Known rows, with every way that one mark hangs from another:
{V {T {W A S U}}}: [-0.97,+0.81,-0.09,-2.62,-1.39,-0.50,-1.90,-2.09,-1.85,-0.41,-1.22,-2.19,+1.09,-2.03,+1.99,+0.40,+1.98,-0.77,+0.54,-0.64,-0.95,+1.74,+1.00,+1.23]
{T V {W A S U}}: [-0.42,-0.10,-0.18,-0.76,-0.25,+0.82,-1.63,-1.43,-2.15,-0.84,-0.09,-0.73,+1.64,-2.25,+2.75,-0.35,+2.04,-0.77,-0.83,-1.65,-1.22,+1.34,+2.77,+0.82]
{A {W S U}}: [+0.09,-0.10,-0.44,+0.01,-0.76,-1.34,-0.64,+0.63,+1.86,-0.87,+0.35,-1.70,-0.73,-1.72,-1.65,-0.28,+2.18,+0.12,+2.16,-1.74,+0.34,-0.44,+0.18,+0.66]
{T V W}: [-0.03,-0.49,+1.71,+0.25,+2.24,+1.82,-0.61,+2.98,-0.33,-1.22,+0.83,+0.94,-0.36,+0.33,+3.24,-8.74,-0.71,-0.42,-1.00,-0.87,+0.89,+0.44,-0.01,-0.33]
{S W}: [+0.31,-1.28,+1.30,-0.70,+1.71,+0.18,+1.44,+2.06,+2.25,-1.88,+0.03,-1.11,-0.82,+2.55,+1.95,-7.27,+0.08,+1.27,+0.23,-0.17,+1.60,-1.34,-0.93,-1.01]
{Y A}: [+0.46,-1.52,+0.01,+1.43,+1.30,+0.23,+0.96,+3.09,+0.83,-0.40,+0.89,-0.41,-0.30,+0.82,+0.89,+0.14,+1.84,+2.16,-0.25,+4.21,+1.14,-0.40,-2.37,+0.66]
{W {U Y}}: [-1.89,+0.81,+0.61,+1.05,+0.96,+1.14,-1.90,+3.97,+1.82,+0.06,+1.07,+0.27,-0.21,+0.06,-1.12,+1.86,+1.35,+0.74,-1.43,+1.45,+0.22,-2.51,-1.13,-0.67]
{A {V T} {W S}}: [+2.00,+0.30,-0.62,-0.32,-1.21,-1.27,+2.05,-1.85,+1.46,+0.35,-0.58,+0.46,-2.41,+0.79,-1.81,-3.10,-2.85,-1.42,+2.77,-1.72,+1.26,+0.50,-1.88,+0.00]
{V {T {W S U}}}: [-0.48,+1.16,+0.16,-1.46,-1.31,-0.80,-1.28,-0.71,-1.04,-0.70,-0.09,-1.51,-0.05,-2.10,+1.30,-4.45,+1.35,-0.96,+1.41,-2.45,+0.53,+1.84,-0.58,+0.25]
{U Y}: [-0.78,-0.07,+0.20,+0.74,+2.26,+1.27,+0.10,+5.37,+2.86,+0.02,+1.18,+0.42,-1.07,+1.61,+0.48,-0.01,-0.03,+1.39,-1.21,+2.68,+1.09,-3.68,-1.11,-1.08]
{V {T {W A}}}: [-0.89,+0.18,+1.12,-2.76,+1.08,+0.93,-0.98,+0.71,-1.17,-0.39,-1.13,-0.48,+0.15,+1.13,+3.44,-2.19,-0.26,+0.03,-0.58,+1.41,-0.35,+1.44,+0.04,+0.93]
{T V}: [+0.33,-0.04,+1.35,+0.96,+2.03,+1.82,+0.47,+4.22,+1.39,-1.25,+0.72,+1.57,-0.94,+1.59,+1.92,-3.85,-0.20,-0.15,-1.57,+1.38,+0.75,-1.37,-1.62,-0.34]
{T V {W A U}}: [-1.62,-0.02,+1.52,-0.71,+0.99,+1.98,-2.85,+0.28,-2.45,-0.75,-0.44,+0.40,+1.59,-0.80,+2.45,-1.84,+1.02,-0.78,-2.34,-0.62,-1.62,+1.73,+1.87,+0.93]
{Y {U {W S}}}: [+1.80,-0.02,-0.90,+0.60,+0.03,-2.50,+2.29,+0.99,-0.01,-1.12,+1.92,-1.12,+0.74,-0.19,-0.18,+1.31,+2.34,+0.08,+2.14,-2.07,-0.26,-0.30,+3.25,-0.29]
{T {W U}}: [-1.39,-0.32,+1.28,-0.33,+1.04,+0.36,-2.10,+3.24,-0.50,-1.30,+0.54,-0.60,+0.15,-1.14,+1.30,-4.22,+1.61,+0.45,-0.67,-1.07,+0.05,+1.36,+0.09,+0.54]
{W A}: [-0.23,-0.86,+0.30,-0.82,+1.89,+0.59,+0.49,+4.33,+1.67,-1.21,-0.36,-0.11,-0.37,+1.82,+2.30,+3.62,+1.74,+1.16,-1.64,+4.26,-0.84,-1.60,-0.20,+0.99]
{T V {W A S}}: [+0.59,-1.13,-0.43,-0.96,+0.91,+0.87,+0.18,-0.27,-1.06,-0.93,+0.09,-0.35,+0.79,-0.80,+4.44,-2.56,+0.63,-0.48,-0.59,-0.29,-0.41,+0.36,+3.38,+0.42]
{Y {A V {W S}} U}: [+2.65,-1.47,-1.62,+2.01,-1.00,-2.47,+2.45,-2.99,-1.24,+1.15,+2.05,+0.27,+1.01,-0.68,-3.03,+1.31,-0.04,+0.50,+3.13,+0.32,+1.13,+2.31,+0.15,+1.13]
{W {A V} S {U Y}}: [-0.15,+0.10,-1.98,+0.59,-0.92,+0.06,+0.47,-0.38,+0.70,+0.62,-0.22,+0.54,+0.43,-0.50,-1.37,+9.18,+0.07,-0.39,-1.16,+1.67,-1.40,-1.59,+1.52,-0.12]
{S {W A}}: [-0.08,-1.61,+1.07,-1.90,+1.64,+0.31,+1.08,+0.86,+1.27,-1.50,-0.83,-1.33,+0.30,+2.82,+2.59,-2.06,+0.89,+1.39,-0.97,+2.09,+0.30,-1.02,+0.54,-0.12]

Rows:
[+0.34,-0.07,-1.85,-0.51,+0.52,-0.82,+1.63,-0.60,+1.50,+0.70,-0.27,-1.69,+0.00,+0.79,+0.66,+6.71,+1.12,+1.06,-0.02,+0.16,-1.13,-3.67,+4.38,-0.96] -> {U {W A S} Y}
[+0.18,+0.49,-1.39,+1.56,-1.07,-0.61,-0.16,-1.18,+1.51,+1.23,+0.61,+0.30,-0.95,-1.02,-3.91,+1.57,-1.53,-0.45,+1.61,-2.40,+0.34,-1.16,+0.83,-0.78] -> {A V {W S {U Y}}}
[+0.48,-0.36,-2.12,+2.60,-1.56,-0.48,+0.91,-1.70,-0.07,+1.61,+0.94,+0.36,+0.42,-1.30,-2.66,+5.14,-0.01,+0.77,+0.40,+1.18,+0.65,-0.87,-1.01,-0.54] -> {W S {U {Y {A V}}}}
[-0.35,-0.20,-1.23,-0.74,-0.54,-0.58,-0.21,+2.18,+0.74,-1.53,-0.43,-1.23,+0.58,-1.09,+1.10,+7.10,+3.94,+0.25,-0.49,+1.79,-1.36,-0.78,+1.06,+1.26] -> {W A S U}
[+1.01,+0.41,+0.96,-0.09,-0.05,-0.17,+0.86,-0.32,+1.74,+0.60,-0.88,+1.66,-2.41,+2.24,-2.09,-4.20,-3.96,-0.80,+1.34,-0.74,+1.04,+0.71,-3.35,+0.02] -> {A {V T} W}
[-0.95,+0.76,-1.11,+0.81,-0.21,-0.05,-0.86,+2.62,+2.30,-0.17,+1.01,-1.04,-0.07,-1.43,-1.11,+3.10,+2.16,+0.36,+0.09,+0.64,+0.39,-2.94,+0.16,-0.77] -> {W S {U Y}}
[+0.41,-1.60,+0.08,-0.60,+1.55,+0.38,+0.85,+1.20,-1.17,-0.48,-0.29,+1.18,-0.08,+1.29,+2.73,-1.01,-1.58,+0.23,-1.25,+1.22,-0.75,+1.74,+1.83,+0.98] -> {T {W {A V}}}
[+0.55,+1.05,-0.75,-0.82,-2.20,-0.62,+0.49,-2.06,-0.35,-0.45,-1.65,+0.82,-0.08,-0.41,-0.81,+6.38,-0.30,-1.45,-0.08,+0.67,-1.41,+1.09,-1.18,+0.99] -> {W {A {V T}} S U}
[-1.67,+0.20,+1.25,-0.09,+0.72,+0.68,-1.32,+0.82,+1.54,+0.14,+0.21,-1.10,+0.36,+0.91,-1.07,-4.02,+0.37,+1.16,-0.70,-0.61,+1.14,-2.18,-0.82,-1.86] -> {S {W {U Y}}}
[-0.95,+0.27,+1.90,+0.36,+1.08,+1.74,-2.37,+1.90,-1.71,-1.07,+0.72,+0.90,+0.66,-1.30,+1.64,-6.82,+0.71,-1.02,-1.44,-1.85,-0.14,+1.55,+0.01,-0.11] -> {T V {W U}}
[-3.01,+1.64,+0.97,-2.16,+0.08,+1.56,-3.79,-0.63,-1.83,+1.50,-0.99,-0.79,+1.31,-0.75,+0.61,+0.92,+0.48,-0.10,-1.59,+0.80,-0.71,-0.25,+0.42,+0.04] -> {V {T {W A {U Y}}}}
[+1.18,-0.69,+0.22,+1.70,+0.81,-1.60,+1.50,-0.27,-1.68,+0.29,+1.82,-0.43,+1.79,+0.56,-0.86,+2.02,+2.13,+1.64,+0.92,+0.93,-0.09,+0.83,+0.73,+0.40] -> {Y A {U W}}
[+1.69,-1.20,-1.51,+2.01,-1.92,-1.91,+1.08,-3.39,-0.28,+0.85,+0.20,-0.31,-0.37,-1.53,-3.60,+1.54,+0.10,+0.48,+2.54,-1.11,+0.54,+1.48,-1.04,+1.07] -> {Y {A V {W S U}}}
[-0.15,+1.43,+1.40,+0.16,-1.30,-0.28,-1.03,-1.32,+0.25,+0.58,-1.22,+1.35,-1.61,+0.76,-3.64,-2.25,-2.55,-1.18,+1.20,-1.99,+0.10,+1.93,-3.46,+0.49] -> {A {V T} {W U}}
[+0.49,+1.05,-0.02,-0.52,-1.98,-0.89,+0.03,-2.14,-1.53,-0.26,-0.36,+0.41,-0.52,-1.59,-0.16,-4.31,-1.93,-1.67,+1.44,-3.37,+0.31,+2.76,-1.02,+0.04] -> {A {V {T {W S U}}}}
[-0.61,+0.00,+0.02,-0.36,+1.84,+0.39,+0.36,+1.16,+1.32,+0.94,-0.38,-0.41,-0.01,+2.06,+0.36,+5.84,+0.10,+1.23,-1.26,+1.58,-1.36,-3.39,+3.17,-0.95] -> {U {W A} Y}
[-0.31,-0.31,-0.40,-0.24,-0.27,-0.86,-0.82,+1.59,-0.31,-1.51,+0.81,-1.63,+0.23,-2.49,+1.48,-3.67,+2.53,-0.10,+0.83,-2.11,+0.34,+1.08,+1.68,+0.35] -> {T {W S U}}
[-0.19,+0.47,+1.63,-1.72,-1.19,+0.24,+0.22,-3.74,-1.32,-0.23,-2.66,+0.41,+0.58,+2.05,-0.94,-1.09,-2.20,-0.85,-0.83,-0.57,-0.62,+1.59,-2.09,-0.10] -> {S {W {A {V T}} U}}
[+2.69,-2.07,-1.83,+1.84,-0.77,-1.78,+2.87,-2.30,+0.74,+0.91,+0.61,-0.15,-1.17,-0.07,-2.12,-0.41,-0.74,+1.07,+2.72,+0.08,+1.57,+0.78,-0.53,+0.60] -> {Y {A V {W S}}}
[+2.36,-0.77,-1.63,+0.06,-0.36,-1.65,+4.02,-1.61,+0.73,-0.61,-1.06,+0.29,-0.74,+1.41,+0.52,+5.90,-1.11,-0.31,+0.50,-0.89,-1.67,-0.58,+3.70,+0.06] -> {U {W {A V} S}}
[-0.57,-0.18,-1.68,+1.77,-0.90,-0.32,-0.33,-0.02,+0.49,+1.14,+1.36,-1.43,+0.84,-2.10,-1.04,+4.31,+3.23,+1.77,+0.64,+2.34,+0.95,-1.77,-0.61,-0.41] -> {W S {U {Y A}}}
[+2.21,+0.49,-0.94,-1.20,-1.36,-1.53,+3.40,-3.46,-0.05,+0.17,-1.95,+0.42,-1.02,+1.63,+0.05,+4.33,-2.09,-1.33,+1.24,-1.09,-1.47,+0.34,+1.49,-0.15] -> {U {W {A {V T}} S}}
[+1.43,-1.67,-1.51,-0.88,+0.34,-0.70,+2.07,-0.32,-0.88,-0.94,-0.23,+0.06,-0.09,-0.06,+2.77,+0.21,-0.98,-0.23,+0.15,+0.20,-0.46,+1.35,+3.06,+0.93] -> {T {W {A V} S}}
[-1.40,+1.80,-0.16,-1.01,-1.11,+0.09,-2.18,-1.01,-0.39,+0.88,+0.38,-1.37,+0.32,-2.35,+0.15,-3.30,+0.50,-0.68,+0.62,-2.20,+0.91,-0.35,+0.00,-0.91] -> {V {T {W S {U Y}}}}
[-0.92,+0.49,-1.14,+0.36,-0.47,-0.58,-1.47,+0.44,+2.44,+1.09,+0.89,-1.49,-0.57,-1.65,-2.69,+1.68,+1.55,+0.38,+1.58,-1.48,+0.71,-2.22,+0.69,-0.51] -> {A {W S {U Y}}}
[-0.70,+1.30,+0.30,+1.82,-1.27,+0.96,-0.65,-2.07,-1.00,+2.49,-0.23,+1.90,+0.15,+0.19,-3.63,+2.64,-2.08,+0.32,-0.77,+2.16,+0.69,+0.19,-4.48,-0.46] -> {W {U {Y {A {V T}}}}}
[-2.14,-0.10,+0.90,-1.19,+0.63,+1.15,-1.66,-0.87,+0.71,+0.41,-0.85,-1.65,+1.43,+0.86,-0.16,+1.40,+1.26,+1.07,-1.71,+0.98,-0.28,-2.27,+0.89,-0.89] -> {S {W A {U Y}}}
[-0.42,+1.24,+1.03,-0.70,-0.92,+0.60,-0.65,-0.54,-0.79,-0.10,-1.73,+1.54,-0.12,+1.11,-0.93,+5.18,-1.43,-1.06,-1.53,+1.73,-1.77,+1.27,-2.73,+1.00] -> {W {A {V T}} U}
[+0.31,-0.10,+0.81,+1.07,-0.11,-0.34,-0.48,+0.76,+0.85,-0.29,-0.08,+1.38,-1.36,+0.24,-3.26,-1.01,-1.48,-0.38,+0.54,-1.46,-0.24,+0.87,-1.36,+0.68] -> {A V {W U}}
[-2.09,+0.85,+1.44,+0.73,+1.26,+2.57,-3.38,+1.20,-1.23,+0.62,+1.23,+0.95,+0.84,-1.28,+0.68,-5.34,-0.58,-0.52,-1.84,-1.67,+0.44,-0.39,+0.63,-1.13] -> {T V {W {U Y}}}
[-1.04,-0.31,+0.49,-0.36,+0.09,+0.82,-0.28,-2.13,+0.00,+0.71,-1.08,+0.63,+0.93,+1.58,-1.46,+1.88,-1.81,+0.41,-1.58,+0.41,-0.66,-0.82,+0.52,-1.07] -> {S {W {A V} {U Y}}}
[-1.44,+1.80,+0.64,-0.35,-0.74,+1.34,-1.53,-1.09,-0.24,+1.57,-1.48,+2.21,+0.09,+1.08,-1.78,+6.58,-2.06,-0.79,-2.02,+2.16,-1.22,-0.59,-2.02,-0.21] -> {W {A {V T}} {U Y}}
[+0.48,+0.30,-0.04,-1.78,-0.11,-0.50,+0.43,+0.47,-0.16,-0.92,+0.14,-1.41,-0.85,-0.68,+2.96,-6.39,-0.01,-0.44,+1.58,-1.13,+1.48,+0.79,-0.50,-0.04] -> {V {T {W S}}}
[-0.23,-0.22,+0.24,+0.47,+0.09,+0.37,-0.02,+1.41,-0.07,-0.86,-1.02,+1.56,+0.00,+0.78,-0.66,+6.13,+0.02,-0.23,-2.12,+2.02,-1.90,+0.53,-0.58,+1.19] -> {W {A V} U}
[+0.66,+0.14,-1.39,+0.67,+0.53,-1.06,+1.98,+1.12,+2.59,+0.46,+0.76,-1.11,-1.03,+0.67,-0.19,+1.35,+0.42,+0.77,+1.07,-1.37,+0.27,-3.83,+2.69,-1.87] -> {U {W S} Y}
[+1.45,+0.23,-0.86,-1.26,-1.04,-0.69,+2.57,-0.89,+0.64,-0.32,-1.38,+0.84,-0.93,+1.26,+0.94,+4.62,-1.60,-1.01,+0.42,+1.93,-0.53,+0.19,-1.15,+0.67] -> {W {A {V T}} S}
[+0.65,+0.27,+1.26,-0.59,+0.51,+0.34,+0.58,+0.54,-0.54,-0.22,-0.33,+1.67,-1.33,+1.30,+1.20,-7.11,-3.59,-0.92,+0.05,-0.88,+1.08,+2.12,-2.13,-0.19] -> {A {V {T W}}}
[-0.73,-0.65,-0.26,+2.10,-0.07,+0.69,-0.89,-1.41,-2.53,+2.15,+0.97,+0.80,+1.08,-1.27,-1.64,-1.52,-1.20,+0.90,-0.76,+0.40,+0.67,+1.51,-0.23,-0.22] -> {T {W {U {Y {A V}}}}}
[+1.00,-0.74,-0.14,+0.10,+0.85,+0.68,+0.72,+1.39,+0.06,-1.35,+1.28,-0.20,-0.29,-1.00,+3.75,-7.24,+0.17,-0.74,+0.45,-2.28,+1.10,+0.30,+1.32,-0.41] -> {T V {W S}}
[-1.70,+0.00,+0.83,+1.65,+0.69,+2.27,-2.80,-1.41,-2.61,+1.94,+1.42,+0.36,+1.80,-1.78,-0.06,-4.35,+0.28,+0.40,-1.34,-0.37,+0.89,+0.67,-0.45,-0.61] -> {T V {W {U {Y A}}}}
[+2.05,+0.45,+0.41,+1.49,-1.07,-1.50,+2.44,-3.69,-3.09,+1.52,+0.34,+1.69,+1.10,+1.46,-2.71,+0.92,-1.63,-0.39,+1.27,-0.32,+0.08,+2.82,-1.51,+0.13] -> {Y {A {V T}} {U W}}
